Each row was made from one path, in order. Every step used is in the known rows, and no mark comes twice. Write each row's path.
In the rows, 128 means zero.
Known rows
ropi/lelu/biku/mebab/kinem: [117 125  92 137 109 167 165 139  69 118 138 169 154 113 145  75 117 109
 115 118 162 108  81 123 136 109 126 111 157 154 177 138 116 155 125 128
  92 158 166 163 128 150 161 125 187 118  98 140 137 145 199 115 112 106
 132 128 109 139]
lelu/mabek/mebab/kinem: [161  68 169 124 146 160 166 150 140  92  93 164  84 104 141 154 104  99
  91  83  68  86 107 101 105 119 151 136  91 173 132 141 131 105  99 176
 162 169  82 141  83 162 153  78 156 143  95 144  78 176 101  86  86 123
 145 125  63 182]
kinem/lelu: [136 125 123 106 132  98  91  94 142 143 154 111 151 150 140 108 111 148
 114  88 125  92 130 113 129 113 149 126 103 103 178 161 163  92 137 194
  94 123 133 134 145 114 107 171  92  98  62 158 115 143 130 143 125 118
 129 107 133  96]
ropi/mebab: [130 100 105 135 138 123 126 138 137 170  77  99 189 121 159 139 118 162
 115  79 163 115 142  95 124 124 131 150 137 121 138 150 164 107 132 160
  65 142 137 134 125 114  86 176 115 144  89 124  96 152 113 130 118 133
 150 131 159 120]
povob/mebab/biku: [146 111 118 127 152 112 153  88 118 137  86  75 145 151 133 116 101 155
 131 110 157  95  86  99 147 129 181  55 106 138 128 158 191 117 135 151
  93 120 127  92 145 129 112 152 153 131 158 119  86 168  87 118  96 100
 130  90 163  81]
povob/mebab/ropi/lelu/nima: [ 78 148 122 130 125 160 178 116 141  88 131  51 135 144 109 133  83 160
  68  97 247 143  71 132  93 151 142  81 101 142 163 183 126 128 134 118
 127 151 132 106 179 147 100  99  79 109 109 139 104 150  88 124 121  77
 133 115 153 161]
nima/mebab/ropi/lelu: [ 56 139 116 101 102 138 149  98 170 110 105 111 118 120 121  85 104 137
  88  75 211 104  87 125 129 163 138 128 107 107 195 152  85 103 123 121
  49 117 151 111 148 130  45 140  49  95  46 111 111 129 120 137 120  78
 145 145 129 117]
nima/lelu/biku/mebab: [164  95  92  86 122 107 195  55  48 117  88 147 207 138 161  58  98 116
 152 145 157 119 186 133 161  96 116 107 147 157 194 133 179 111 174 115
  81 157 165 143 136 141 160 200 147 131 143 118 109 114 170 129 177 104
 128 152 130 125]
fove/ladud/mebab/ropi/lelu/mabek: [ 64 124 154 153  78 113 109 122 136  94 158 109 174 108 139 182  78 106
  61  91 150 166 145 145  71 190 134 100  80 133 197 176  93  95  97 130
 133 134 116 138 126 132  98 107 113 160 138 116  99 169 100 121 118 115
 207 175  86 206]
fove/ladud/lelu/biku/mebab: [148  76  93 122 119  85 196 118  53  96 174 138 233 115 163 120  89 120
 163 166 138 110 178 161 117  92 128 128 149 156 181 153 156 125 130 122
 107 150 147 152 132 130 177 193 202 167 176 121 137 153 176 135 173 120
 163 147 110 135]
nima/mebab/biku/lelu: [134 135 118  86 108  54 190  60 112 150 101 136  78 128 146  64  98 134
 143  82 153  68 124 150 127 117 148 123 120 142 171 106 153 100 130 121
  56 100 101 123 107 138  67 162 116  73  89 115 148 141 132 133 154  65
 105 112 159 101]
ladud/mebab: [120 143 113 135 136  88 143 119 126 137 103  74 204 138 170 118 109 144
  87 108 158 106 145 140 121 152 129 128  94 101 129 141 150 101 145 188
 114 121  79 138 125 123 110 128 113 154 115 118 129 160 135 135 100 112
 138 136 134 131]
lelu/mabek: [165  72 128 117 144 110  84  86 114 149  97 134 160 137 130 156 105 146
 122  99 143 103 188 114 104 136 131 110  94 144 133 141 176 117 135 177
 136 151  93 173  92 133 184 148 105 183 108 145  63 144 119 101 116 118
 158 131 132 125]
povob/lelu: [144  90  92 110 151 112  93 106 119 112 169 132 122 135 124 147  93 151
 121 113 147  96  86 111 136 129 151 110 101 119 161 175 145 112 158 163
 118 137  97 158 140 101 121 160  88 126 106 154 140 161 138 159 128 116
 124 128 151 124]
fove/ravu: [141  63 101  92 117 106  70 119 145 128 185  53 147 106 152 134  95 126
  94 140 167 105 120  94  97 141 122 131 108 116 127 125 178 116 141 209
 110 134  86 109 150 116  99 150  75 162 160 135  92 114 150 114  96 139
 143 124 134  95]
fove/ladud/mebab: [126 117 140 142  99  81 127 116 133 113 160  76 225 118 161 160  92 118
 100 128 146 135 165 143  88 150 155 128  77 116 145 137 142 102 125 186
 135 135  82 126 122 123  96 155 135 157 175 130 143 165 108 140 107 141
 173 162 117 144]
kinem/lelu/povob/mebab: [115 135  84 140 133 133 133  86 131 137 137  77 172 145 159 120  87 125
 126 135 178 110  93  90 152 117 127  59 106 137 153 182 173 118 150 175
 128 133 159 114 160 119 130 153 116 128 109 160 114 160 132 153 129 114
  99  83 161 167]
lelu/ladud: [188 103 135 133 126 104 114  99 113  88 117  91 192  90 127 181  85 125
 117 138 134 117 115  98 113 157 121 121 118 153 128 166 162  98 114 146
 100 153 100 176 126  91 153 186  87 150 130 157 100 152 121 121 124 145
 133 143 128  43]
ropi/mebab/kinem/lelu: [117 117 144 137 113 133 142 162 149 143 155 152  92 129 165 121 145 144
 103  86  93 131 107  72 117 110 176 139 145 139 183 167 122 129  97 173
  67 138 145 111 130 117  49 137 153  71  31 155 119 162 132 132 104 120
 120 106 129 131]
mebab/ropi: [143 126  90 107 119 111  89 131 163 115  99  42 149 141  89 125 114 160
  94  85 150 128 127 125 101 163 127 118  95  94 150 195 157 116 138 149
 109 142 118 124 134 100 105 134  95 123 105 147  86 148 131 125 122 117
 121 150 110  58]
mabek/mebab/biku/lelu/ladud: [164 129 156 115 111  80 248 111  96  81  98  98  94  78 152 125  52  90
 132 100 105  91  88 124 112 129 108 105 118 166 166 135 155  59  92 107
 100 146  81 163 116 143 103 165 153 113 127 134 123 160 105 109 145 102
  97 140 115  84]
ropi/lelu/nima: [139 155 121  94 116 124 114 102 124 102 177  89 184 138 132 138  97 141
  85  82 234 105  93 169  71 131 130 112 138 130 165 136 138 125 140 157
 123 130 100 171 130 141 153 147  53 111 105 177  92 146 127 116 124 114
 127 126 149 123]
mebab/kinem: [166 123 116 104 126 137  89 143 140 109 147 123 120 121 130 151 133 129
 109 112 117 117 105 128  95 135 162 131 113 117 118 164 141 149 125 187
 119 147 107 135  90 107 112 117 130 103 114 164 102 172 162 128  87 118
 101 129 107  71]
ladud/lelu/mabek/mebab: [143  69 139  99 153 116 201 142 118 106 136 162 156 114 175 167  91 140
 129  95  74  72 147 122 128 104 119 145  96 148 161 133 155  74 119 158
 130 147  92 147 101 146 168 121 137 168  83 107  61 181  96 111 122  78
 148  97 101 154]
nima/mebab/ropi: [125 131 111  91 124 105 147  95 160 111  83  84 131 107 106  98 114 143
 107  80 173  88 140 135 131 162 130 126  98 118 169 153 138 107 142 137
  67 137 127  86 139 123  71 137  71 109  67 100 110 126 116 131 131  95
 129 152 122 103]
biku/mebab/ropi/lelu: [ 81 159  78 143 122 145 137 151 125 112 109  93 130 121 141 100 101 145
  88  86 202 120  92 133 135 142  85 120 108 126 201 154 132 117 115 120
  76 132 172 117 163 141  93 108 106 144  60 112 133 125 153 130 129 103
 159 160 118 113]
lelu/biku/mebab/ropi: [151 106  72 121 117 104 160 108  89 117  58  85 204 122 107  90 127 135
 122  94 187 108 158 116 130 136 101  95 125 132 182 172 176 142 145 101
 115 181 160 154 146 135 144 155 174 152 116 113 106 127 162 114 145 106
 133 173 114 136]
nima/lelu/mabek/mebab: [156  58 163  76 130 137 189  79 115  90  84 168 120 151 158 132  75 116
 102 101  97  91 158 115 139 111 126 114  84 167 184 136 157  62 128 156
 119 153  92 103  99 165 149 158  92 134 113 116  71 136  70 113 143 106
 146 138  97 167]
ropi/lelu/nima/mebab/kinem: [124 160 157 100  93 154 183  96 137  88 181 158  88 111 143 100 114 111
  82  90 214  87  82 172  81 126 170 138 149 164 165 109  70 138 127 142
  98 149 104 129 112 155  77 115  85  66  78 170 136 152 136 109 112  72
 126 126 122 161]
mabek/mebab: [162  86 119 110 152 132 175 149 149 107  68  77 156 123 141 124  86 125
 116  92 143  70 108 124 132 109 134 145  90 134 140 139 158  92 135 181
 117 129 109 115 118 131 125 146 114 145 107 122 102 152  98 108  88 125
 120 131 121 130]
fove/ladud/mebab/kinem/lelu/povob: [120 164 146 142  68 118 117 139 147  90 224 105 167 116 167 159 112  75
  99 139 120 162 126 146  65 126 155  89 110 134 157 190 100 127 110 169
 152 141 121 130 135 110  98 128 174  88 143 170 144 180 163 147 112 153
 113 152  77 217]
mabek/mebab/biku: [177 115 123  96 148 118 163 122 154 118  73  74 133 156 130 111 109 125
 126  78 126  52  80 139 138 101 156 105 111 132 146 154 177  91 114 140
 108 135  94 112 115 134 114 158 165 115 145 128  64 161  72 111  86 134
 120 124 110 122]
biku/mebab/kinem/lelu: [134 124 124 145 132 140 172 147 114 118 136 159 105 127 174  98 133 137
 124 102  95 109  98 100 143  97 141 132 118 147 192 123 136 148 110 179
 103 142 158 111 134 136  95 123 169 112  33 156 171 148 166 134 135 117
 138 127 103 134]

Which path is each row?
[128 169 114 127 105 125 125 125 131  75 137  83 138  90 104 159  95 115
  83 105 164 156  76 122 105 193  95  88 127 123 169 191 121 102  92 115
  81 164 145 161 154  88 111 149  80 118 106 148 101 148 126 134 142 116
 135 158 109  43]
mebab/ropi/lelu/ladud
[152 131 117  96 126  84 209 120 112 133  91 103  97 132 148  91  80 110
 142  72 111  78 113 155 113  98 125 111 100 131 168 136 160  77 121 132
 106 106  87 141 118 139  87 150 163 101 114 129 120 156  98 120 131  94
 102 125 128 116]
mabek/mebab/biku/lelu
[120  94 134 100 134 129 193 150 126 102 124 124 125 124 145 159 101 149
 107  71  86 101 143 117 112 115 106 143  79 132 186 173 155  69 112 123
 148 165 101 134 108 136 146  92 139 155  77 103  49 173  97 100 134  73
 137 132  76 151]
ladud/lelu/mabek/mebab/ropi
[158 130 156 103  91  54 245  38  88 105  98 131  80  75 155 114  73 104
 143 104 160  89 121 132 135 134 131 114 138 181 166 110 150  74 102  85
  61 133  96 161 106 126  82 186 123  96 107 122 157 151 130 135 177  90
 115 134 160  76]
nima/mebab/biku/lelu/ladud
[137 169  84  92  95  69 164  61 100 139 118 112  90 126 146  71  83  98
 163  95 196  82 149 171 110 118 129  63 135 148 140 135 141  77 150  98
  86 111 118 145 102 119 104 164 136  79 111 135 124 142 165 140 161  79
  79 126 150 144]
nima/mebab/biku/lelu/povob
[135 139 141 140 121  84 181 108 112  92 100  73 224  83 172 163  98 121
  96 149 145 128 137 114 118 169 119 138 111 156 127 155 153  83 114 140
 107 150  88 168 127 102 119 161 104 170 129 126 124 162 122 130  98 116
 136 159 127 101]
lelu/ladud/mebab
[146 130 168 124 107 120 177 147 132 117 160 140 121 135 171 138 136 142
  83  59 150 133 118 113  93  96 175 142 158 163 187 168 123 140 115 149
 111 158 120 124 136 133  79 155 131  61  61 180 113 156 131 124 125  97
 121 119 136 167]
ropi/mebab/kinem/lelu/nima
[138 171  56 100 132  83 103 126 118 124 210 110 203 142 157 130  93 144
 146 133 157 113 155 154  94 112 100 116 129 100 131 179 162 110 162 137
 139 134 118 169 104  94 173 157 123 124 146 157  79 167 189 142 134 114
  84 106 134  91]
ladud/lelu/povob
[ 91 194  39 145 113 132 106 143 125 111  99  77 162 116 129  90 104 113
 102 101 212 138 104 140 124 139  53  71 123 137 173 174 121 106 131  88
 107 127 195 144 148 118 125 106 116 142  94 117 115 127 185 132 145 118
 130 157 110 141]
biku/mebab/ropi/lelu/povob
[136 111 107 120 142 140 170 156 160  92  51  36 137 133 108 125  92 143
  98  76 124  89  84 122 113 134 128 133  71 119 168 181 159  81 118 143
 121 147 112  94 138 126  80 124 105 130  86 111  78 150  79 119  95 106
 119 148  89 125]
mabek/mebab/ropi
[128  79  67 128 130 118 153 100  57 102  89 119 141 118  92  94 105 138
 132 120 174 108 119 113 156 129 118  75 123 137 203 190 133 129 165  82
 129 180 152 164 156 120 129 147 187 135  98 117 137 137 170 149 154  91
 126 163 114 175]
povob/lelu/biku/mebab/ropi
[132 127  96 116 114 170 162 102 106  98 142 134 108 130 151 120  74 106
 109 169 146 164 111 115 132 110 130  48 119 152 129 183 141 136 146 158
 115 147 148  95 127 120 100 121 143  80 167 153 100 170 169 144 121 104
  72 118 117 159]
nima/lelu/povob/mebab/kinem
[156 165 141 129 117  62 180  95 101  92 113  80 208 119 160 158 104 111
 112 133 139 121  94 121 132 163 138  97 130 149 131 152 181  87 100 108
 110 133  79 151 133 100 115 161 158 136 167 128  99 175 117 117  94 122
 120 152 130  82]
lelu/ladud/mebab/biku
[150 159 105 108 108 135  81 117 154 104 192 132 123 129 139 119 126 106
 118 116 116 126 104 119 100 116 134  86 136 125 154 193 120 138 128 172
 141 148 137 150 112  99 133 129 141  81  96 197 107 160 196 135 115 135
  73 117 105 126]
mebab/kinem/lelu/povob
[ 91 118 122 108 120 134  67 106 140 120 134 138 113 141 112 146  99 135
  82  55 151 140 115 121  99 182 115 108  90 117 185 175 126 110 113 124
 122 145 126 162 117 129 144 107  84 154  74 139  55 142 111 108 126 109
 172 148 106 111]
mebab/ropi/lelu/mabek
[154  91 172 112 125 139  93 102 137 126 169 194  81 134 149 157 125 125
 102  81  64 108 133  97 105 122 160 115 103 156 172 153 138 128 105 183
 127 153 114 156 102 126 141 119 148 106  52 173  89 166 129 121 120 112
 134 113  94 139]
mebab/kinem/lelu/mabek
[153 111 134  95 118  55 130  62  69 150 120 161  81 134 137 136  98 123
 144  69 117 107 168 127  85 121 134  82 106 149 153 120 182  99 127 123
 128 124  98 199  95 135 152 153 157 127 113 149  85 158 118 115 151  87
 127 129 125 114]
mebab/biku/lelu/mabek
[155 110  95  78 131  81 150  88  85 126 209 132 239 143 127 111 115 146
 151 149 124  99 163 142 106 109 127 139 149  97 153 172 155 132 169 130
  92 159 114 187 129  97 192 187 164 119 129 145  78 166 178 129 134  99
  95 109 141  61]
ladud/lelu/biku
[109 160  73  98  99 130  91  88 127 120 144  88 186 141  72  98 115 126
 102  95 201 138  94 135  99 153 126 114 140  94 192 195 118 146 146  95
  90 162 146 184 162 105 132 153 119 104 104 141  69 151 156 116 126 103
 111 147 116 100]
mebab/ropi/lelu/biku
[ 73 142  94 141 131 173 127 135 159 117 120  85 116 125 130 126  91 157
  81  97 193 148  46  94 143 165 135  86  97 111 162 189 126 122 125 134
  80 135 171 104 183 134  64 109  86 117 102 117 110 155 103 144 106  86
 141 114 140 114]
povob/mebab/ropi/lelu
[164 102 109  52 111  99 144  32  87 129 134 138 199 169 119  97  98 125
 137 141 150 124 183 118 115 117 143 108 140 115 176 168 171 129 181 142
  71 162 118 166 132 115 155 222 109  81 144 141  71 137 150 124 142 111
  90 142 131  80]
nima/lelu/biku
[136 131 129 120 115 127 100 111 109  88 146 123 157  97 140 165  73 112
  90 126 166 124  72 111 124 171 102 120 137 153 155 156 126  97  98 134
  83 140 125 193 140 102 128 173  71 138 110 153 111 149 123 128 130 120
 140 134 136  44]
ropi/lelu/ladud
[132 134 124 131 121 132 138 159 135 122 147 109 151 130 172 137 124 129
  90 124 124 133 124 121  99 139 160 147 118 113 131 142 136 140 123 179
 123 135  95 126 116 125  95  83 149 127 111 133 136 188 153 124  84 107
 115 141  94 136]
ladud/mebab/kinem
[140 121 115 118 124  78 131 129 128 170  83  99 170 154 155 126 133 150
 129  78 141 115 116 105 131 124 162 102 150 135 144 163 163 100 114 132
  56 139 128 122 126 113  74 197 168 115 129 110  58 153 105 120  92 115
 118 125 165  90]
ropi/mebab/biku
[142 150  56 106  97  80  98 107  76 139 138  92 152 108 142 114  62 122
 141 117 179 114 178 154  77 132  77  83 111 133 134 164 166 110 168 152
 134 127 115 197 112 119 140 158 100 129 109 179 142 143 183 138 153 115
  78 139 138 116]
biku/lelu/povob
[129 119  75 148 141 115 142 150 116 122  37  71 160 123 127  94 107 148
 110  89 167 114 125 132 130 125  89 112  93 133 167 158 164 118 133 130
 101 142 160  99 142 133 118 129 128 166  81 116 122 135 147 132 140 127
 158 155 109  95]
biku/mebab/ropi
[154 161  99 104 110  95  70  82 157 127 155  96 167 148 143 115 106 126
 134 107 159 104 137 116 117 120 112  90 116 112 158 197 154 101 151 169
 124 129 135 163 135  97 154 172 113 108 102 176  91 145 165 147 139 139
  85 117 133 125]
kinem/lelu/povob
